In the rows, zero is written as 128.
Known rows, with every step that occurs:
mivim, kuzi, pevop, vusem, sozivi: [134 138 113  75 126 146 120 118 136 141 127 114 128 157 190 160 130 152
 151 144 111 132 144 104 148 125 140 118 107 153 113 136 105 172 123 164
 106  85  97 160 147 118 146 133 177  89 118 138 107 123]
sozivi, rafat, foli, pevop: [156 118 106 167 139 117 128 127 111 148  93 116 135 113 133 167 124 139
 154 131 144 138 110 127 160 157  91 102 166 128 108  57 154 102 165 133
  86  92 122 150 120 131  77  93  73 130  82 109 119 146]
rafat, vunafur, vusem, sozivi, foli, kuvo: [135 125 181 154 136 169 142  99 130 146 183  49 158 118 154 152 108 122
 160 153 161 115 138 104 128 122 156 117 132 129 103 110  99 139 184 127
  54  50 139 218 136 130  66 138  78 153 111 123  93 128]
kuzi, pevop, vunafur: [145 139 126 103 138 128 120 149 120 131 137 110 130 144 130 103 122 182
 149 121 106 106 154 127 136 113 161 119 143 148 122 117 112 138  99 148
 107 136 112 127 103 131 168 117 150 110 155 103 122 122]
puru, fego, rafat, kuvo: [141 144 117  85 128 161 113 124 115 138 113 169 146 139  90 140 123  92
  87 133 142 137 115 135 130 135 160  89 109 108 158 124 138 115 151 115
 160 101 124 136 129 131  89 113 103 138 164 139 121 137]
rafat, pevop, vunafur: [146 129 209 126 134 143 120 153 112 135 120 117 129 102 152 107 112 170
 153 126 118 110 135 145 117 121 163 113 113 130 111 128 113 150 109 129
 138 134 128 141 123 129 156 116  63 130 101 108 114 122]
rafat, sozivi: [137 125  81 154 129 140 130 108 131 125 116 118 133 135 136 122 125 123
 131 131 133 139 134 142 125 136 120 125 144 121 114 125 135 106 140 119
 140 106 125 124 118 136 110 124 125 140  88 134 110 133]
vusem, pevop, kuvo, vunafur: [147 130  86 165 126  82 128 136 187 122 120  96 124 110 133 151 100 181
 142 126  97  76 130 119 132  97 173 107 152 136 112 137 104 142 135 139
 134 112 116 150 109 127 122 111 101 144  77 132 120 109]
kuvo, pevop, sozivi: [138 119  95 124 123 132 128 110 131 128 130 118 122 118 112 118 110 157
 143 112 119  95 139 140 108 130 146 129 123 124 111 120  89 155 126 147
 124 126 125 139 146 108 133  97  90 117 120 118 114 124]
kuzi, pevop, sozivi, rafat, foli: [192 121  55 149 135 140 130  81 131 140 106 110 135 126 116 130 115 181
 177 115 133 120 155 134 145 154  95 113 171 125  90  62 133 132 163 148
  98 111 113 148 106 144 123 101  90 120 120  91 107 127]
foli, rafat, vusem, pevop, kuvo, vunafur: [131 112  55 196 130  95 123 135 206 132  85  69 130  94 123 161 102 182
 166 135  75  60 130 149 135  92 159  95 151 137  83 131  83 119 162 130
 103  52 110 153 165 128  78 108  84 165  49 132 111 111]
kuzi, mivim: [122 142 114 163 129 152 125 126 129 129 125 122 130 109 138 106 138 114
 145 133 120 132 134 105 121 124 136 131 112 143 134 125 125 114 144 141
 112 149 121 115 121 122 136 127 156 110 144 134 129 131]
rafat, vusem, pevop, sozivi, foli: [156 124  47 181 144 159 130  87 140 133 151  56 134  94 164 108 102 213
 174 130 119  94 133 141 135 134 153 110 170 117  80 112 101 101 181 124
 123  72 128 174 156 135 118 134  13 129 107 148  94 109]
mivim, kuzi, pevop, sozivi: [149 140  75  73 125 140 123  99 148 131 112 124 129 148 143 120 128 168
 159 120 100  86 148 130 141 142 145 127 113 140 130 131 115 150 110 168
 152 107  97 113  84 127 164 113 142  91 104 127 112 116]
sozivi, vunafur, kuvo, pevop, vusem, foli: [146 126 130 134 134 108 129 108 110 135 139  82 134 117 153 159 103  95
 118 113 101 166 131 100 116 131 110 113 106 122  86 110  56 194 147 141
  67  73 134 164 151 103 125 107  58 112 127 124  94  96]
vunafur, vusem, kuvo, pevop, sozivi: [138 128 108  76 135 156 128 100 123 120 147  75 146 122 121 109  98 179
 109 128 125 102 140 134 106 117 145 126 129 120 112 129  87 190 154 154
  82  89 133 161 118 104 107 112  62 126 117  81 111  85]
mivim, kuzi, pevop: [133 147 100  81 128 133 119 123 132 133 107 133 132 154 136 139 139 129
 143 133 114 114 146 116 146 136 145 120 119 148 142 135 145 122 106 156
 153 107  94 103  87 125 137 117 174  98 100 127 118 126]
sozivi, rafat, vunafur, vusem: [155 124 154 158 117 144 128 113 129 142 108  88 147 132 121 123 112 148
 148 130 147 147 146 127 128 148  95 111 111 114 130 104 135 151 163 123
  88  93 134 185  99 135  99 103  75 174  77  93  99 104]
fego, rafat, pevop, sozivi, vunafur: [159 130 160 121 112 151 128 118 127 136 115 131 140 103 133 127 106 174
 171 121 122  92 130 154 120 151 141 114  66 109 125 124 130 146 125 132
 150 110 124 153 112 125 126  87  65 139  93 127  77 118]
kuzi, pevop, kuvo, vunafur, vusem: [147 135  88 138 127  63 123 121 174 137 126  85 143 140  98 156 107 177
 134 119  85  84 159 107 133 103 149 119 142 145 152 115 100 163 154 158
 113 107 113 147  95 136 114 104 149 148  71  99 110  91]
kuvo, pevop, vunafur, vusem: [128 127 167 109 136 132 121 138  99 135 140  83 137 125 128 112 106 178
 117 118 111 117 147 130 106 109 159 118 126 132 140 117  94 165 117 148
  87 116 132 172 120 107 138  97  77 133 136  85 109  99]
fego, rafat, foli, vunafur, vusem, pevop, sozivi: [150 145  68 157 112 120 121 107 164 130 147  60 157 112 148 101 108 205
 137 132 122 112 120 168 139 118 183  92 148 120 135  99  98 131 173 158
  89  73 120 207  79 134  63 100  20 178 119 103  86  97]
foli, pevop, kuvo, vunafur, vusem: [126 126 117 150 128  51 124 140 169 143 124  83 139 118 122 175 104 172
 127 122  86  74 117 116 143 114 143 115 130 138 159 106  88 162 159 154
 102  86 126 159 108 126  93  88 100 152  39 115 118 103]
fego, rafat, sozivi, foli, pevop, vusem: [133 116  71 118 117 120 124 122 115 148 123 110 147 126 196 143 122 144
 170 137 122 140  93 145 150 148 161 117 147 118 128  83 155  96 191 129
  89  59 120 150 132 124  81  90  80 123  74 158  91 137]
kuvo, vunafur, vusem, foli, pevop, sozivi: [118 125  76 165 130  89 130 107 172 143 160  76 149 135 133 130 104 165
 113 106  86 102 129 119 145 122 148 114 111 134 136 103  48 191 171 162
  91  61 124 177 119 139  97 100  53 144  91 112 111 100]
kuzi, pevop, sozivi, rafat, fego, puru: [210 131  43  84 135 165 129 122 114 145  85 107 151 110 128 121 119 152
 185 105 129  91 125 144 148 142  98 128 111 126 129 102 119 160 153 142
 102 130 114 123  76 126 102  87 119 109 153 111 121 128]
kuzi, pevop: [134 140  89 126 131 118 125 137 130 130 133 126 131 150 111 130 130 135
 142 130 120 123 152 120 138 124 141 125 132 145 125 124 130 119 121 143
 122 131 111 116 113 132 123 123 173 112 131 117 124 131]
sozivi, pevop: [144 127 140 133 133 129 127 125 112 126 126 131 129 116 146 132 117 148
 140 128 139 119 146 127 150 129 103 118 102 126 112 129 144 138 132 125
 123 118 130 135 135 128 116 120  97 117 135 136 116 121]
kuzi, pevop, vunafur, kuvo: [163 140 137  93 151 105 126 140 119 130 138 103 126 130 139 112 121 138
 124 122 100 128 143 117 135 121 160 121 145 137 119 123  72 153 119 151
  90 122 121 118  73 135 164 113 134 112 138  83 117  97]
sozivi, vunafur, vusem, foli: [129 136 138 166 140 137 132 101 113 132 151  75 155 144 131 134 110 143
 115 118 115 145 147 104 130 127  93 117 104 125 120 118 105 171 143 133
  86  77 136 192 117 131 115 131  84 136 136 126  97  98]
foli, kuvo: [123 126 121 115 136 151 136 129 136 130 148 122 135 116 124 155 128 103
 147 134 138  92 119 124 130 125 138 130 133 132 129 126 123 132 125 132
 103 107 126 108 127 122 107 130 137 121 168 125 136 150]
pevop, kuvo, vunafur, vusem, sozivi, rafat: [162 113 126 160 138  97 134 104 161 145 114  93 136 125 131 172  93 178
 138 128 133  91 141  92 125 117  99 117 134 127 115 113  98 199 184 136
  67  69 130 208 145 131 102 100 124 159  57  98 101  95]
rafat, kuvo, vunafur, vusem, pevop: [122 140  79 147 126 118 128 122 165 128 143  68 144 135 128 143 102 129
 104 138 109 152 146 124 132 112 162  80 112 128 128 135  81 127 155 134
 127  98 117 203  99 135  75 115  49 170 157 109 108  89]
vusem, sozivi, foli, rafat, kuvo, pevop, vunafur: [139 101 160 108 150 159 127 125 109 142 117  89 134 127 151 132 100 118
 166 143 128 123 132 132 107 100 170  93 131 137  39 110  67 131 162 123
  46  64 122 220 195 101 100  98  66 117 159 126 104 131]
vusem, sozivi, kuvo: [147 124 139 139 146 152 134 114 113 124 164 127 130 138 157 137 114 120
 143 142 138 125 127 105 133 136 136 137 103 126  88 135  95 141 167 120
  85  89 128 181 172 119 107 129 134 119  88 105 116 122]
vunafur, vusem, foli, pevop: [108 137 118 170 143 111 129 139 120 141 151  93 149 143 147 138 123 131
 107 124 106 131 114 112 150 119 134 114 120 139 131 112  93 162 162 148
  66  73 128 173 118 127  80 121  85 122 103 116 119 113]
kuvo, pevop, vusem, foli: [126 122 114 143 122 128 123 128 121 134 136 113 131 125 150 136 114 122
 128 116 110 148 130 121 118 111 147 117 118 135  96 112  91 184 145 143
  85 101 122 155 184 103 123 121  79 108 136 133 119 125]
fego, puru: [157 132 133  85 116 148 129 130 122 130 114 117 142 123 164 121 136 112
 129 117 123 110 104 137 139 125 132 124 140 132 159 139 136 123 129 127
 128 135 130 112 100 114 113 118 130 128 159 133 125 127]
foli, rafat, fego, puru: [145 117 116  80 128 155 127 152 122 138  72 106 151  99 137 131 137  86
 156 124 107 119  91 166 139 110 128 126  99 129 130 130 114 129 143 124
  93 116 125 124 108 115  67 109 123 130 156 135 142 138]
kuvo, pevop: [123 128 121 132 122 121 124 137 116 129 123 127 125 124 106 139 120 120
 127 125 132 120 140 125 113 123 146 123 125 134 122 125 123 127 121 135
 126 127 124 130 147 104 109 103 123 123 113 119 122 133]
kuzi, pevop, vusem, foli, rafat, kuvo: [135 118  66 121 127 138 122 130 154 136 108 113 143 162 144 143 123  90
 158 130  78 160 137 143 140 105 133  93  97 147  58 111  65 168 166 143
  47  76 101 163 169 129  94 130 109 101 195 130 126 124]
fego, rafat, pevop: [131 137 179 125 114 140 125 153 121 136 105 161 135 106 135 130 125 122
 138 135 136 120 115 147 124 131 179 113  89 123 144 136 156 120 138 127
 151 123 118 121 118 125  91 104 101 145  82 112 103 128]
puru, fego, rafat: [131 142 121  93 127 145 115 129 114 137 125 168 142 136  93 130 130 128
  98 125 140 119 121 127 130 131 165 119 126 113 173 129 156 126 140 123
 147  99 128 122 123 134 104 116 138 131 128 134 123 138]

Rows:
[164 133  75 204 148 101 118 114 150 146 111  82 141  99 134 123 118  87
 125 126 152 136 114 118 135 148  81 100 145 118  96 101  68 156 204 122
  71  23 129 124 158 135  67 108  64 171  58 113 106 105]
sozivi, rafat, vusem, foli, vunafur, kuvo
[155 139 141 117 155 124 132 144 125 119 142  84 122 110 178 106 109 159
 119 129 102 132 119 124 131 110 180 109 150 123  99 144  65 149 117 139
  87 109 129 157  70 128 156 125  68 119 142  98 118  89]
vusem, pevop, vunafur, kuvo
[138 122 126 174 131  55 123 121 165 149 112  64 148 101 125 189 106 176
 121 124  88  98 115 124 154 116 138  95 169 137 145  66  98 135 176 157
 110  86 128 174 106 132  73  92  51 169  31 107 109 107]
rafat, foli, pevop, kuvo, vunafur, vusem
[144 127 157 147 141 143 133 123 111 130 144 127 126 125 164 144 110 149
 135 141 153 121 145 110 151 119 105 115  97 131  83 139 117 156 140 126
 102  99 131 179 171 126 104 130 123 112 135 137 105 126]
vusem, sozivi, pevop
[134 126 175 101 102 139 120 150 125 141 108 147 135 103 168 140 122 138
 155 133 117 139 110 153 125 131 171 114  81 121 143 126 141 151 145 134
 128 120 119 139 143 121 110 109  78 133 101 123 104 121]
fego, rafat, pevop, vusem
[140 134 175  58 149 162 122 133 110 122 148  72 153 126 155  93 105 193
 100 136 123 119 130 128 125 105 145 119 144 127 124 131 105 182 134 139
  71  97 139 162  89 123 148 134  76 135 145  79 121  84]
pevop, vunafur, vusem, kuvo
[165 137  53 147 139  84 127  97 162 125 169  49 132 103 171  94 107 155
 167 128 125 114 117 134 124 133 168 118 167 115  80 126  52 140 188 141
  79  61 132 170  89 137 110 113  22 131 100 137 107  91]
vusem, pevop, sozivi, foli, vunafur, kuvo
[128 121 143 119 125 140 130 123 129 136 148 111 124 133 180 150 118 151
 137 139 124 144 125 118 130 117 121 128 114 131  97 128  86 177 144 137
  84 104 130 186 187 122 133 143 133 115 146 138 116 126]
pevop, vusem, sozivi
[138 121 149 115 149 112 121 146 101 145 145  91 136 118 168 117 116 176
 165 126 117 104 110 124 145 131 162 119 162 136 113  91 119 115 142 134
  85  95 131 155 119 125 146 101  67 106 112 136 122 133]
sozivi, foli, pevop, vunafur
[175 131 163 189 132  99 119 135 144 149 108  82 141 107 146 152  95 178
 182 142 154  82 128 120 112 124 102 108 110 129  90 124  90 205 190 137
  60  55 133 211 157 127  70  97  83 160   6 104  95 106]
foli, vunafur, vusem, sozivi, rafat, pevop, kuvo
[137 145  60 147 113  89 109 141 162 138 152  90 144 153 143 114 126 136
 157 123 108 136 143 124 140 111 139 113 126 155 104 110  78 180 153 157
  68  84 109 141 155 130 112 125 132 123 133 142 124 128]
kuzi, pevop, vusem, foli, vunafur
[116 145 111  95 123 110 109 140 133 125 147  61 155 128 105 113 111 138
 110 143 150 114 138 128 108 108 145 111 135 135 126 133 104 164 157 146
  74  67 132 148 126 100  62 101  91 161  92  95 120 100]
foli, vunafur, vusem, kuvo, pevop
[161 134 128  84 130 158 126 146 106 139  98 107 149  91 143 130 132 103
 131 120 127 125  97 146 143 120 129 126 111 126 156 125 125 126 135 124
 139 148 130 118  96 116  89 118 112 133 153 140 136 134]
rafat, fego, puru
[143 125 126 145 135  84 125 155 140 135 107 121 125 113 137 165 117 163
 150 128 100  66  94 126 146 118 136 118 138 137 126 109 111 141 135 142
 104 110 124 129 124 114 115 103 123 109  58 137 131 134]
foli, pevop, kuvo
[139 139  73 120 127 154 117 109 116 135 111 156 148 145 102 123 125 121
  99 128 145 129 128 140 127 141 157 115 146 106 153 124 164 104 153 115
 160  77 126 118 113 142  85 112 135 142  89 138 104 142]
puru, fego, rafat, sozivi
[111 127 117 130 122  95 126 113 156 136 142  89 143 132 112 137 118 139
 105 121 113 135 150 118 125 122 135 123 122 129 164 124 105 147 149 140
 128 105 130 158 113 139 108 114 106 172 112 105 115  97]
kuvo, vunafur, vusem
[150  99 127 138 114 138 131  89 163 136 116  81 142 116 136  97 114 154
 203 124 111 107 134 164 121 132 147 124 127 117  70 101  98 128 176 125
  83  73 130 176 132 140 118 110  45 142  84 141 104 123]
pevop, sozivi, foli, rafat, vunafur
[170 137  74 155 138 146 134 101 142 128 131  73 137  89 150 131  99 177
 136 130 104 100 116 143 140 145 144  96 109 100 111 129  70 121 152 133
 115  57 125 160 102 126 104  99  42 153 103 119  65  83]
fego, rafat, vusem, pevop, sozivi, vunafur, kuvo
[161 142 108  91 130 111 118 124 148 130  85 131 128 137 140 156 126 161
 157 129  98  70 131 114 144 121 148 118 131 148 133 131 138 146 113 161
 147 109  97 103  85 116 152 111 169  94  56 133 116 118]
mivim, kuzi, pevop, kuvo
[166 111  55 180 152 191 139  84 148 146 130  99 144  95 133 144 108 145
 171 117 145  64 121 132 136 146  90 116 139 117  82  93  88 172 180 131
  69  38 124 126 179 130  98 121  54 131 142 115 111 138]
pevop, sozivi, rafat, vusem, foli, kuvo
[163 122 147 158 113 142 128 125 136 138  97 118 135 125 119 124 117 130
 162 129 155 135 139 130 131 151 100 112 115 118 111 104 146 131 145 114
 113 105 127 152 111 132 112 101  98 160  77 114 109 129]
sozivi, rafat, vunafur
[139 127 164 158 122 143 123 134 128 139 128 117 136 110 178 134 115 129
 146 123 109 153 124 132 125 121 144 114  97 131  89 122  98 190 156 135
 111 103 124 158 169 128 124 140  42 115 103 136 116 120]
rafat, pevop, vusem, foli
[125 112 112 114 129 142 126 130 146 130  89 126 135 137 117 139 126  79
 145 139 110 140 119 155 125 120 122 102  98 127  88 126  97 119 146 121
  96 100 118 150 146 126  87 116 105 134 168 127 131 130]
foli, rafat, kuvo
[191 111  97 143 142 122 136  74 117 139  96 102 125  87 124 146 103 122
 138 111 139 142 129 130 118 160 103 112 165 104  83  68  86 153 181 144
  88  91 132 150 115 118 105  79  23 132  87  77 100 103]
vunafur, kuvo, pevop, sozivi, rafat, foli
[145 129 123 178 144  89 128 149 143 135 117 121 131 117 148 156 114 146
 136 120  97  72  89 115 151 107 143 112 140 143 101 108  94 168 154 145
  86  87 122 136 134 117 108 114 105 103  60 143 129 133]
vusem, foli, pevop, kuvo
[150 134  64 195 137  98 117 105 162 139 138  63 137  90 118 109 107 113
 118 114 120 102 123 141 114 126 139 103 135 122  89 110   5 173 184 149
  93  40 129 130 178 113  76  96  30 160  60 117  97 101]
rafat, vusem, foli, vunafur, kuvo, pevop, sozivi
[133 139  95  62 115 131 113 120 136 138 109 119 131 152 172 148 136 149
 157 131  95 132 143 123 147 136 139 122 113 146 139 126 132 155 113 164
 131 104  96 119 112 119 156 122 149  88 121 135 117 119]
mivim, kuzi, pevop, vusem
[130 140 100 132 132 160 109 123 118 147 116 142 147 115  89 135 129 141
  96 131 138 109 123 138 136 137 150 106 136 110 170 120 146 103 158 116
 163  72 130 115 166 135  83 119 111 153  98 137 109 136]
puru, fego, rafat, vusem
[137 105 170 104 158 163 129 109 114 144 136  62 150 139 174 121 102 145
 153 146 116 142 131 134 119 102 145  99 126 129  65 113  65 153 184 124
  22  52 132 252 158 132 105 125  51 131 179 113 101 100]
pevop, vunafur, vusem, sozivi, foli, rafat, kuvo
[141 140 132 103 143 127 121 137 113 135 150  83 144 151 130 103 118 197
 135 121  99 118 161 123 132 110 154 121 133 144 143 118 101 158 118 157
  83 119 121 163  87 137 153 118 131 123 156  85 113  97]
kuzi, pevop, vunafur, vusem
[141 145 159 117 109 150 113 135 131 140 118 147 148 132  84 118 124 124
 104 130 143 124 130 138 132 133 178 101 112 111 166 121 151 118 143 117
 159  97 129 138 107 136  94 108 111 161  85 134 108 140]
puru, fego, rafat, vunafur
[115 125 115 119 132 144 133 137 124 133 143 119 131 112 101 165 120  91
 148 132 142  84 130 123 114 121 157 126 130 138 123 123 116 129 118 141
  98 103 123 108 145  98  84 103 131 118 155 114 130 154]
foli, kuvo, pevop
[131 139 100  89 118 129 110 122 153 142 112 158 149 136  72 151 117  84
  77 128 134 132 128 128 131 132 172  85 108 113 175 120 126 115 156 119
 181  95 119 133 127 137  79  96 101 168 146 134 117 132]
puru, fego, rafat, kuvo, vunafur
[113 122 105 116 125 116 134 126 171 136 150 114 136 115 104 168 122  98
 136 129 131  88 134 118 129 122 151 123 134 137 148 123 111 131 129 135
 123  98 120 106 126 129  99 113 134 152 151 120 134 145]
foli, kuvo, vunafur
[144 131 141 176 152 134 131 109 108 142 135  67 130  95 121 178 103 107
 112 140 137 132 143 100 118 138 100 102 115 121  87 124  48 130 148 126
 100  51 135 174 192 105  76 105 101 150  64 116  73 107]
rafat, vusem, sozivi, vunafur, kuvo, pevop
